Known rows, with every way that one mark hangs from another:
bonab{kofogu{ginu{podeb viri{fupur}}}}: [ 0.13  1.66  0.75  0.28 -1.03 -0.74  1.06 -0.30 -0.70 -0.99 -0.30 -0.01
 -0.03  0.03  1.31  0.71 -1.73  0.51  0.12 -1.57 -1.71  0.89]
fupur{viri{bonab{kofogu{ginu}}}}: [ 2.04 -0.10  1.16  1.61  0.68 -1.61  0.14 -0.04 -0.62 -0.28 -1.46 -0.67
  0.78  0.29 -4.97  1.07 -0.65 -0.54  1.06 -0.58 -0.44  1.09]
ginu{kofogu{fupur} viri}: [-0.33 -0.55 -0.04 -0.10 -2.99  0.83  0.51  0.29 -0.75  0.38  0.43  0.10
 -0.20 -0.29  3.49 -1.59 -1.01 -3.11 -0.45 -0.62  0.06  2.37]
ginu{viri}: [ 0.05 -0.33  0.05 -0.74 -0.22  0.55 -0.08  0.43  0.09  0.39 -0.03  0.05
 -0.19  0.03  3.33 -0.47 -0.55 -0.48 -0.38 -0.35 -0.81  0.35]
ginu{kofogu{bonab} podeb viri{fupur}}: [-0.61  0.33  0.00 -3.01 -2.81  1.37 -1.14  0.12 -1.55 -0.63  0.31 -0.21
 -0.18 -0.13  1.54  1.65 -0.92 -0.64 -0.08 -2.55 -1.25  0.91]
podeb{ginu}: [ 0.26  0.31 -2.43 -0.12 -0.58  2.07 -0.35 -1.24  0.08 -0.04 -0.08 -0.37
  0.53 -0.39  1.24 -0.10  0.20 -0.82  0.13  0.35 -0.03  0.29]
kofogu{fupur{viri}}: [ 0.10 -0.78  0.06  1.10 -2.91  0.89  0.43  0.18  0.18 -0.11 -0.16 -0.87
  0.85  0.35 -1.80 -0.56 -0.94  0.68 -0.52 -0.91  1.17  0.65]
bonab{kofogu}: [ 0.32 -0.24  0.66  2.91  1.04 -0.36 -0.19  0.27 -0.07 -0.34  0.38  0.24
 -0.35 -0.56  0.44 -0.11 -0.93 -1.29 -0.16  0.50 -0.50 -0.16]
viri{bonab{kofogu{ginu}} fupur}: [ 2.00  0.50  0.22  1.22 -0.93 -2.54  0.84 -1.07 -1.24 -1.22 -1.13 -0.53
  0.98 -0.08 -4.99  1.13 -0.47 -0.61  1.05 -0.18 -0.56  1.16]
viri{bonab{kofogu} fupur}: [ 1.90 -0.02  0.12  2.52 -0.89 -0.64 -0.45 -0.46 -0.94 -1.28 -0.52 -0.12
  0.83 -0.26 -4.50  0.77 -0.60 -0.51  0.15 -0.19 -0.71  0.54]
fupur{viri}: [ 0.51 -0.53  0.53  0.44 -0.20  0.40 -0.03  0.36  0.44  0.01 -0.49 -0.47
  0.51  0.34 -2.42  0.63 -0.71  0.23 -0.08 -0.44  0.08 -0.02]
podeb{ginu{viri{bonab{kofogu}}} moza}: [ 1.76 -0.05 -1.24  2.33 -2.62  1.92 -1.01 -0.68 -0.63  1.49 -0.30 -0.51
  0.11 -1.31  1.58 -0.59 -0.35 -3.53  0.11  0.41 -0.93  0.51]
podeb{ginu{kofogu} moza}: [ 0.25  0.21 -1.65  0.09 -3.27  1.48  0.15 -1.41 -0.41  1.65  0.07  0.12
  0.02 -1.47 -0.69 -0.47  0.13 -5.36  0.52  0.86  0.38  0.92]
ginu{kofogu podeb{moza}}: [-0.31  1.18  1.08 -0.16 -2.65  1.06 -0.32  0.17 -0.86  1.50  0.11  0.68
 -0.90 -0.92 -1.28  0.29 -0.30 -2.19  0.11 -0.65 -0.45  0.86]
fupur{viri{bonab{kofogu{ginu{podeb}}}}}: [ 1.73  1.15  1.41  1.19  0.40 -0.07 -0.62  0.16 -0.78 -0.54 -1.48 -0.53
  0.26  0.65 -4.33  1.88 -0.82  1.95  0.64 -1.93 -0.92  1.15]
kofogu{fupur}: [-0.42 -0.27 -0.32  0.73 -2.71  0.38  0.49 -0.25 -0.23 -0.21  0.26 -0.32
  0.27 -0.06  0.84 -1.04 -0.08  0.30 -0.31 -0.43  1.00  0.67]
ginu{kofogu{fupur}}: [-0.32 -0.25 -0.04  0.48 -2.66  0.35  0.54 -0.08 -0.82  0.08  0.27  0.27
  0.00 -0.35  0.05 -0.99 -0.58 -2.69 -0.21 -0.15  0.78  1.87]
podeb{moza}: [-0.02 -0.17  0.79  0.43 -2.58 -0.55  0.38 -0.13 -0.17  1.48  0.05 -0.04
 -0.21 -0.67 -0.99 -0.32  0.34 -1.53  0.22  0.42  0.40 -0.44]
kofogu{bonab fupur ginu{viri}}: [-0.99 -1.32 -0.43 -3.03 -3.98 -1.25  0.74 -0.58 -1.38  0.07  0.42 -1.37
  0.45 -0.04  4.41 -0.56  0.25  0.37  0.61 -1.68  1.02  0.90]
fupur{viri{bonab{kofogu}}}: [ 2.17 -0.49  1.01  3.01  0.67  0.35 -1.25  0.68 -0.39 -0.28 -1.02 -0.35
  0.58  0.17 -4.36  0.98 -0.95 -0.41  0.03 -0.43 -0.59  0.45]
podeb{ginu{kofogu{bonab fupur}}}: [-0.89 -1.05 -2.78 -1.41 -4.25  2.13 -0.71 -1.42 -1.33 -0.19  0.87 -0.88
  0.52 -0.92  2.06 -0.29  0.29 -2.74  0.38 -0.45  1.48  1.52]
kofogu{bonab fupur{viri} ginu}: [-0.61 -1.48  0.07 -1.98 -3.90 -1.25  0.67 -0.63 -0.94 -0.24  0.04 -1.85
  1.17  0.27 -1.44  0.61  0.03  1.12  0.92 -1.80  1.77  0.60]
viri{bonab fupur}: [ 1.62  0.26 -0.57 -0.33 -1.93 -0.42 -0.44 -0.66 -0.72 -0.85 -1.04 -0.56
  1.11  0.25 -5.11  0.94  0.12  0.73  0.21 -0.68 -0.30  0.70]

Rows:
[ 1.55  0.37  0.44  1.34  0.73 -2.06  0.06 -0.53 -0.96 -0.39 -0.85 -0.42
  0.20 -0.15 -2.57  0.44  0.14 -0.86  1.04 -0.13 -0.55  1.03] -> viri{bonab{kofogu{ginu}}}
[-0.83 -1.25 -2.63 -2.13 -4.34  2.50 -0.86 -1.11 -1.36  0.21  0.84 -0.80
  0.50 -0.95  5.65 -0.55 -0.18 -3.33 -0.03 -0.86  0.73  1.92] -> podeb{ginu{kofogu{bonab fupur} viri}}
[-0.15 -0.08 -2.51 -0.34 -3.60  2.86  0.11 -1.06 -0.49  0.44  0.37 -0.10
  0.34 -0.75  4.51 -1.60 -0.66 -3.92 -0.32 -0.17  0.22  2.59] -> podeb{ginu{kofogu{fupur} viri}}
[-0.42 -1.19 -1.62 -2.28 -4.18  1.74 -0.73 -1.18 -1.17  2.01  0.60 -0.33
  0.06 -1.67  3.58 -0.04  0.36 -5.34  0.59 -0.12  0.11  0.62] -> podeb{ginu{kofogu{bonab} viri} moza}
[-1.10  0.66  0.71 -2.97 -3.82 -1.19 -0.08 -0.80 -1.50  1.13  0.12 -0.79
 -0.37 -0.61 -0.15  1.39  1.01  1.20  1.33 -1.90  0.58 -0.54] -> kofogu{bonab ginu{podeb{moza}}}
[ 0.08 -0.36  0.29 -0.29 -3.10 -1.04  1.84 -0.59 -0.09  0.02 -0.73 -1.08
  1.03  0.50 -2.27 -0.40 -0.48  0.49  0.51 -1.05  1.39  1.32] -> kofogu{fupur{viri} ginu}
[ 0.02  1.25  0.85 -1.06 -4.58  1.11  0.44  0.08 -0.85  1.11 -0.09  0.65
 -0.45 -0.74 -0.35  0.30 -1.15 -2.61 -0.22 -1.18 -1.30  1.15] -> ginu{kofogu podeb{moza} viri{fupur}}
[-0.46  1.77  0.25 -2.49 -0.53  0.18  0.62 -0.12 -0.46  0.09 -0.42 -0.11
 -0.48  0.53  3.34  0.39 -0.45  1.72  0.35 -1.91 -1.18  0.96] -> kofogu{ginu{podeb viri}}
[ 1.70  0.60 -0.26 -2.26 -2.34 -1.53  0.97 -0.74 -0.90 -0.32 -1.41 -0.93
  1.18  0.58 -2.25  0.67 -0.20  0.02  0.89 -1.18 -0.90  1.65] -> kofogu{ginu{viri{bonab fupur}}}
[ 1.28  1.98 -0.26 -2.82 -2.44 -0.10  0.23 -0.79 -1.26 -0.63 -1.50 -0.71
  0.71  0.74 -1.68  1.45 -0.47  2.43  0.37 -2.51 -1.61  1.73] -> kofogu{ginu{podeb viri{bonab fupur}}}
[ 1.40  1.52  0.04 -1.56 -2.34  1.96 -1.06  0.06 -1.32 -0.42 -1.02  0.22
  0.22  0.24 -1.77  1.11 -1.06 -0.42 -0.45 -2.21 -1.90  2.36] -> ginu{kofogu podeb viri{bonab fupur}}
[ 1.29 -0.63 -0.02  0.98 -3.21  1.02 -0.61  0.15 -0.46 -0.19 -1.03 -1.15
  1.25  0.68 -4.12  0.00 -0.32  1.39 -0.10 -1.30  0.80  1.48] -> kofogu{fupur{viri{bonab}}}
[-0.41 -0.70 -2.34 -2.08 -1.27  1.85 -1.33 -1.24 -1.22  0.02  0.44 -0.44
  0.37 -1.06  1.37  0.80  0.46 -3.30  0.66 -0.07  0.30  0.80] -> podeb{ginu{kofogu{bonab}}}
[-0.34 -0.10 -0.10 -1.26 -3.08 -1.19  1.92 -0.59 -0.45  0.07 -0.05 -0.68
  0.24  0.30  3.59 -1.46 -0.37 -0.23  0.21 -1.04  0.68  1.72] -> kofogu{fupur ginu{viri}}
[ 1.30 -0.46  0.20  3.38 -1.96  0.11 -0.64 -0.05 -1.01 -0.70 -0.07 -0.53
  0.25 -0.20 -1.04 -0.69 -0.35 -0.35 -0.29 -0.36  0.35  1.18] -> viri{bonab{kofogu{fupur}}}
[ 1.48 -0.15  0.19 -1.15 -0.55  0.79 -0.94  0.45 -1.07  0.70 -0.89  0.26
 -0.06 -0.10  0.09  0.05 -0.39 -3.10  0.06 -0.63 -1.07  2.11] -> ginu{kofogu viri{bonab}}
[-1.35  0.04 -0.09 -1.53 -3.53  1.60 -1.32  0.05 -1.88 -0.35  0.84 -0.37
 -0.38 -0.20  1.47  0.63  0.01  0.39 -0.14 -2.23  0.73  1.42] -> ginu{kofogu{bonab fupur} podeb}
[-1.15  0.49  0.97 -3.65 -3.89 -0.64  0.01 -0.41 -1.46  1.52  0.30 -0.82
 -0.55 -0.50  3.26  1.09  0.61  0.65  0.93 -2.41 -0.27 -0.22] -> kofogu{bonab ginu{podeb{moza} viri}}
[-0.36  0.54  1.34  0.96 -5.76  1.78  0.18  0.33 -0.77  1.42 -0.19 -0.17
 -0.21 -0.42 -2.83 -0.20 -0.95 -1.47 -0.26 -1.64  0.77  1.57] -> ginu{kofogu{fupur{viri}} podeb{moza}}
[-0.14 -0.36  0.51  1.45 -2.13 -1.59  1.75 -0.28 -0.78 -0.03  0.24 -0.39
  0.00 -0.24  4.07 -1.56 -1.03 -1.70  0.19 -0.45  0.13  1.57] -> bonab{kofogu{fupur ginu{viri}}}
[ 1.21 -0.05  0.19  2.02 -1.96 -1.75  0.65 -0.67 -1.34 -0.62 -0.59 -0.73
  0.57 -0.18 -1.72 -0.47 -0.02 -0.56  0.60 -0.47  0.59  1.73] -> viri{bonab{kofogu{fupur ginu}}}
[-0.04  0.05 -1.65 -0.33 -3.53  2.08  0.09 -1.08  0.01  1.93  0.08 -0.40
  0.23 -1.18  3.58 -0.87  0.01 -2.80  0.03  0.33 -0.13  0.01] -> podeb{ginu{viri} moza}
[-0.13 -1.32 -0.06 -2.69 -2.71 -0.30 -0.29 -0.08 -1.36 -0.30  0.26 -0.11
  0.46 -0.57  0.95  0.86 -0.87 -2.89  0.20 -1.06 -0.57  0.84] -> ginu{kofogu{bonab} viri{fupur}}
[ 1.85  0.54 -2.44 -1.30 -2.66  2.37 -0.56 -1.28 -1.04 -0.10 -0.92 -0.23
  1.14 -0.36 -1.13  0.29 -0.58 -3.66  0.02 -0.40 -1.16  2.48] -> podeb{ginu{kofogu viri{bonab fupur}}}
[-0.08  1.21  0.71 -0.62 -4.60  0.99  0.36 -0.09 -0.47  0.86 -0.06  0.03
 -0.18 -0.46  0.33  0.38 -0.87  0.53 -0.63 -1.62 -0.99 -0.06] -> ginu{podeb{moza} viri{fupur}}
[ 0.52  0.24 -2.04 -0.41 -5.02  1.53  0.74 -1.68 -0.26  1.12 -0.12 -0.45
  0.86 -1.15  0.86 -0.52 -0.43 -2.74  0.02  0.20 -0.31  0.19] -> podeb{ginu{viri{fupur}} moza}
[-1.37 -0.18  0.66 -1.16 -6.31  1.01 -0.96 -0.02 -1.91  1.01  1.03 -0.33
 -0.57 -0.86  0.48  0.37  0.32 -1.22  0.18 -1.92  1.04  0.94] -> ginu{kofogu{bonab fupur} podeb{moza}}
[-0.81 -1.20 -1.97 -0.96 -7.00  1.45 -0.52 -1.79 -1.64  1.33  1.03 -0.92
  0.39 -1.80  0.98 -0.57  0.76 -4.35  0.54 -0.15  1.80  0.98] -> podeb{ginu{kofogu{bonab fupur}} moza}
[ 1.09  1.26  0.67  1.59  0.67  1.77 -1.81  0.95 -0.97 -0.52 -0.26 -0.01
 -0.70  0.06  2.06  0.78 -0.89  1.21 -0.68 -1.89 -2.09  0.85] -> ginu{podeb viri{bonab{kofogu}}}
[ 1.05  1.05  1.47  2.07 -2.10  1.24 -1.62  0.73 -1.07  1.23 -0.16  0.03
 -0.91 -0.56  0.92  0.42 -0.60 -0.27 -0.27 -1.28 -1.63  0.45] -> ginu{podeb{moza} viri{bonab{kofogu}}}
[-0.48  1.74  1.05 -1.40 -2.83 -0.88  1.15 -0.62 -0.65  1.40 -0.44 -0.06
 -0.55 -0.38 -1.08  0.49  0.49  0.64  0.86 -0.95  0.05  0.15] -> kofogu{ginu{podeb{moza}}}
[-0.28 -1.70 -2.26 -0.89 -4.23  2.67 -0.82 -1.06 -0.86 -0.01  0.28 -1.30
  1.19 -0.68 -0.42  0.40 -0.33 -2.50  0.23 -1.07  1.48  1.46] -> podeb{ginu{kofogu{bonab fupur{viri}}}}
